Known rows, with every way that one mark hangs from another
Q_737[Q_355 Q_528]: 0.67,0.97,-0.86,0.31,-1.39,2.75,0.34,-1.56,-0.45,-4.58,-0.23,0.10,-2.37,0.61,0.54,0.79,-0.34,-0.93,2.79,-2.19,-0.49,1.57,0.92,-0.17
Q_528[Q_737[Q_355] Q_903[Q_51 Q_797]]: -0.55,0.78,0.59,-2.75,1.43,1.14,-1.38,1.97,-1.23,-1.96,0.45,-0.30,0.68,0.96,1.30,1.23,-1.68,-1.66,-0.68,1.40,-0.78,-2.65,-1.07,-0.39
Q_121[Q_737[Q_355 Q_528[Q_903[Q_51]]]]: 1.08,1.05,2.13,-1.04,-0.30,2.60,-0.76,0.75,1.06,-3.21,1.11,1.69,-1.98,2.69,2.54,1.85,-1.73,0.87,-0.23,-0.74,-1.37,-0.50,1.09,0.01
Q_51[Q_447[Q_355]]: -0.50,-0.57,-1.48,-0.23,-3.05,-0.05,-0.47,-0.30,-0.31,0.73,-0.39,1.24,-0.99,-0.78,-2.19,0.64,3.43,0.21,2.48,-2.37,-1.22,0.66,-1.66,0.76
Q_797[Q_903]: 1.57,-0.17,1.46,-0.78,-0.60,-0.21,-0.87,0.37,1.11,-1.79,-1.33,-1.22,-1.70,-2.06,-0.37,-0.68,-0.22,-2.52,2.42,-1.66,0.54,1.19,-1.61,3.66
Q_797[Q_903[Q_51]]: 1.24,0.21,1.20,-0.18,-0.03,-1.31,-0.55,0.88,1.09,-1.44,-0.26,-0.37,-0.19,-1.93,-0.03,-0.78,-0.56,-1.86,0.25,-1.07,1.67,0.22,-1.41,3.37
Q_737[Q_121 Q_355[Q_447] Q_528[Q_903[Q_51 Q_797]]]: 1.13,1.95,-0.11,2.46,3.29,3.08,2.71,0.15,1.88,-2.33,1.31,-1.92,2.03,-0.18,3.09,1.25,-1.31,0.29,0.63,2.54,-1.38,2.97,0.30,-2.24
Q_737[Q_121 Q_528[Q_903[Q_51 Q_797]]]: 0.92,0.57,2.22,3.02,0.96,1.18,2.01,-0.32,-0.35,-1.65,1.07,-4.80,0.40,-1.20,2.24,0.35,-3.46,0.86,-0.60,1.72,0.31,3.97,2.19,-2.79
Q_903[Q_51[Q_328[Q_355] Q_447] Q_797]: -1.40,-1.44,-1.12,1.28,-2.10,-1.36,-0.14,-0.07,-1.87,3.69,0.72,1.47,2.30,0.37,0.81,-0.48,0.15,1.83,-2.30,0.99,2.22,-2.09,1.26,-0.62
Q_737[Q_121]: 1.60,0.05,2.68,1.06,0.58,1.48,1.09,-1.76,0.80,-1.46,-1.60,-2.25,-1.72,-2.12,-0.87,0.58,-0.33,0.15,0.91,-2.65,0.17,2.99,-1.03,1.48
Q_903[Q_51 Q_797]: -0.69,-0.41,0.84,1.04,-1.62,-0.36,-0.08,0.61,-1.94,1.22,0.87,0.54,1.60,-2.35,1.13,0.91,-0.53,0.55,-2.65,-0.79,3.39,-1.55,1.64,1.60
Q_528[Q_737[Q_121 Q_355[Q_447]] Q_903[Q_51 Q_797]]: 0.68,1.51,1.33,-1.26,3.91,1.61,0.14,1.96,0.49,-1.22,0.51,-1.09,1.95,0.31,2.36,1.53,-1.83,-0.65,-1.47,2.77,-1.66,-0.98,-1.93,-0.78
Q_903[Q_51[Q_328]]: -0.44,0.23,1.20,-0.83,-0.79,-1.79,-0.18,-1.52,-1.26,0.39,-0.39,0.79,0.62,-1.38,-1.26,-0.13,-0.51,-0.16,-1.47,-1.11,2.42,-1.31,0.79,1.04
Q_528[Q_737[Q_121 Q_355] Q_903[Q_51[Q_328 Q_447]]]: 0.60,1.15,0.94,-1.93,3.05,0.62,-0.36,0.37,-0.07,-1.38,-0.15,-1.46,0.68,2.10,0.11,-0.13,-1.69,-0.58,0.19,2.30,-2.79,-0.54,-2.58,-2.62
Q_328[Q_51 Q_355]: 0.53,-1.79,-1.10,-3.26,1.74,-0.02,0.11,-2.16,1.59,-2.47,-3.17,2.86,-3.22,1.02,-2.17,0.17,1.06,-0.32,-1.80,-4.45,0.40,-2.35,0.60,4.25
Q_903[Q_51[Q_328 Q_447[Q_355]] Q_797]: -2.38,-0.98,-1.31,1.54,-2.72,-1.62,-0.61,0.44,-1.75,4.03,1.08,0.87,2.86,-0.97,0.36,0.31,-0.10,1.10,-1.43,2.35,1.65,-1.81,1.88,-1.23
Q_121[Q_737[Q_355[Q_447] Q_528[Q_903[Q_51 Q_797]]]]: 1.23,1.49,2.05,-0.59,0.34,2.74,-0.16,1.43,1.28,-1.78,1.39,2.27,-0.43,1.99,3.87,2.27,-1.23,1.31,-1.09,0.52,-1.44,-0.87,1.24,0.31
Q_51[Q_328 Q_447[Q_355] Q_903[Q_797]]: -3.15,-1.06,-2.75,1.18,-3.48,-2.82,-1.69,1.11,-1.65,6.00,1.50,-0.01,1.11,1.10,-2.07,-1.84,2.11,0.58,2.15,3.27,-0.90,-0.27,1.12,-4.07
Q_447[Q_355]: -1.73,-0.46,-0.63,-1.09,-2.25,-0.16,-1.30,-0.41,1.34,-1.55,-1.01,1.06,-1.79,-1.99,-2.68,2.62,1.72,-1.70,2.29,-2.10,-0.01,-0.01,-0.58,2.31
Q_528[Q_737[Q_121 Q_355[Q_447]] Q_903[Q_51]]: 1.43,2.14,1.60,-2.35,4.49,1.23,0.36,1.06,1.14,-2.66,-0.06,-0.59,0.94,0.53,0.83,1.20,-0.98,-0.96,-0.90,1.14,-2.27,-0.55,-3.33,-0.24
Q_737[Q_121 Q_355]: 1.14,0.39,0.43,0.63,1.52,3.41,0.82,-1.66,2.27,-3.30,-1.45,-0.53,-1.70,-0.25,-0.94,1.23,0.63,-0.72,2.98,-2.36,-0.98,2.18,-2.17,1.28

Rows
-1.76,-1.70,-2.38,0.78,-2.46,-2.45,-0.92,0.40,-1.79,5.36,1.05,0.81,0.21,2.89,-1.42,-2.99,2.46,1.58,0.90,1.44,-0.07,-0.64,0.29,-3.18
Q_51[Q_328[Q_355] Q_447 Q_903[Q_797]]
-0.18,-0.71,0.38,-2.13,-0.08,-0.78,-0.12,-2.56,0.61,0.45,-2.32,1.67,-0.81,0.01,-1.46,0.16,1.07,-0.59,0.63,-1.25,0.51,-1.00,-0.42,1.98
Q_51[Q_328[Q_355[Q_447]]]
-1.38,-0.82,-0.02,0.50,-0.62,-1.36,-0.02,-0.18,-0.88,2.61,0.28,1.64,2.45,-0.91,1.12,0.63,-0.60,0.76,-3.04,1.17,3.02,-2.51,1.73,0.98
Q_903[Q_51[Q_328[Q_355[Q_447]]] Q_797]
-1.16,-0.83,-0.26,1.44,-2.36,-1.23,-0.04,0.01,-2.78,4.20,0.84,0.40,2.74,-0.96,0.96,-0.66,-0.44,1.54,-1.88,1.43,2.21,-1.58,1.87,-0.98
Q_903[Q_51[Q_328 Q_447] Q_797]
1.86,2.10,0.31,1.34,3.34,3.56,2.70,-0.79,2.37,-3.72,0.21,-2.13,0.27,-0.06,1.85,1.11,-0.49,-0.38,2.52,0.99,-2.58,4.01,-0.81,-1.65
Q_737[Q_121 Q_355[Q_447] Q_528[Q_903]]
-0.85,-0.99,-2.40,-0.83,-0.22,-1.36,-0.42,0.64,-0.65,2.41,-0.20,1.17,-0.62,-0.04,-1.98,-1.20,1.91,0.40,-0.84,-0.51,-0.82,-1.44,1.86,0.06
Q_328[Q_51[Q_447[Q_355] Q_903[Q_797]]]
-2.46,-0.47,-2.45,0.07,-2.89,-3.19,-1.41,0.30,-0.92,4.43,1.09,0.51,0.04,1.33,-3.54,-2.18,3.04,0.26,2.76,1.71,-1.42,0.23,-0.22,-3.47
Q_51[Q_328 Q_447[Q_355] Q_903]
0.23,-0.89,-2.01,-2.15,2.89,-1.16,0.74,0.10,1.69,0.97,-1.14,3.60,-0.81,0.94,-0.90,-0.65,2.61,0.53,-3.25,-1.89,0.40,-2.66,0.74,3.06
Q_328[Q_51[Q_903[Q_797]] Q_355[Q_447]]
-0.73,-0.41,0.37,-1.01,-0.47,-1.85,-0.14,-1.61,-0.31,-0.06,-0.54,1.86,0.21,-0.16,-1.39,-0.06,0.04,0.12,-1.88,-1.49,2.41,-1.82,0.14,1.36
Q_903[Q_51[Q_328[Q_355]]]
0.53,-0.35,0.58,-0.50,0.14,-1.98,-0.83,0.13,1.54,-0.81,-0.75,0.02,-0.12,-0.66,-0.32,-1.12,-0.98,-1.85,0.24,0.03,1.54,-0.44,-1.16,2.72
Q_797[Q_903[Q_51[Q_328[Q_355]]]]
1.15,0.23,2.39,2.73,0.59,1.91,1.78,-0.78,-0.32,-1.91,0.24,-5.34,-0.61,-1.21,2.03,0.46,-3.26,0.35,0.95,1.28,-0.55,4.69,2.03,-2.65
Q_737[Q_121 Q_528[Q_903[Q_797]]]
0.09,-0.15,-0.31,0.13,-0.87,-2.23,-1.04,0.72,1.16,0.58,-0.12,-0.07,0.73,-1.00,-0.56,-1.20,-0.18,-1.52,1.09,1.15,0.47,0.00,-1.25,1.41
Q_797[Q_903[Q_51[Q_328 Q_447[Q_355]]]]
0.59,0.97,1.69,-1.41,2.10,-0.42,-0.27,1.28,-0.16,-1.11,0.19,-1.99,0.41,0.46,-0.13,0.56,-1.24,-0.04,-1.12,1.38,-2.18,0.24,-2.49,-1.63
Q_528[Q_737[Q_121] Q_903[Q_51[Q_447[Q_355]]]]
-0.19,-2.06,-3.00,-1.29,0.75,-1.22,0.07,0.01,0.29,1.47,-0.80,2.85,-1.67,2.66,-1.70,-1.89,2.75,1.39,-2.06,-2.23,-0.22,-2.19,0.72,1.05
Q_328[Q_51[Q_447 Q_903[Q_797]] Q_355]
0.40,-0.78,-1.29,-0.89,0.21,-0.95,0.17,0.14,-1.70,2.44,-0.45,0.64,-0.80,-0.01,-1.45,-2.16,1.64,0.80,-1.31,-1.42,-0.30,-1.23,1.89,0.29
Q_328[Q_51[Q_447 Q_903[Q_797]]]
-1.61,-0.69,-1.33,1.82,-2.74,-0.86,-0.27,1.41,-1.46,2.82,1.58,1.39,2.34,-1.49,0.61,0.92,1.06,1.40,-1.75,0.32,1.88,-1.37,0.86,0.18
Q_903[Q_51[Q_447[Q_355]] Q_797]
-1.77,-0.82,-0.94,-0.34,-0.46,-2.36,-0.75,0.25,-0.35,3.84,0.32,1.09,0.42,1.12,-0.97,-1.47,1.43,0.09,-0.21,1.52,1.15,-1.25,0.93,-0.94
Q_51[Q_328[Q_355[Q_447]] Q_903[Q_797]]
1.51,1.14,0.20,2.70,0.65,3.61,1.56,-2.00,1.32,-4.57,-0.38,-2.20,-2.00,0.52,1.17,0.83,-1.68,0.11,2.45,-0.80,-1.32,4.14,0.41,-1.52
Q_737[Q_121 Q_355 Q_528]
-0.30,-0.45,-1.10,1.41,-2.90,-1.13,-0.30,1.85,-2.79,4.17,2.00,0.00,0.04,0.27,-0.78,-2.32,3.39,1.60,0.93,-0.92,0.14,0.65,-0.37,-1.82
Q_51[Q_447 Q_903[Q_797]]
0.69,0.05,1.18,-0.38,-0.08,-1.88,-0.80,0.23,0.87,-0.52,-0.60,-0.67,0.18,-1.66,-0.19,-1.28,-1.36,-2.02,0.52,0.36,1.49,-0.06,-0.72,2.42
Q_797[Q_903[Q_51[Q_328]]]
0.55,0.93,-0.62,2.98,1.57,3.09,1.90,-0.11,0.77,-2.64,1.47,-2.85,0.80,1.08,2.23,0.53,-1.89,0.56,1.62,2.03,-1.44,3.33,0.63,-3.60
Q_737[Q_121 Q_355 Q_528[Q_903[Q_51[Q_447] Q_797]]]
1.69,1.06,1.75,-1.07,1.18,2.33,-0.85,-0.74,0.18,-3.62,-1.97,-0.73,-2.75,0.67,0.11,1.15,-1.53,-0.67,0.59,-1.53,-1.93,0.45,-2.34,0.90
Q_528[Q_737[Q_121 Q_355]]
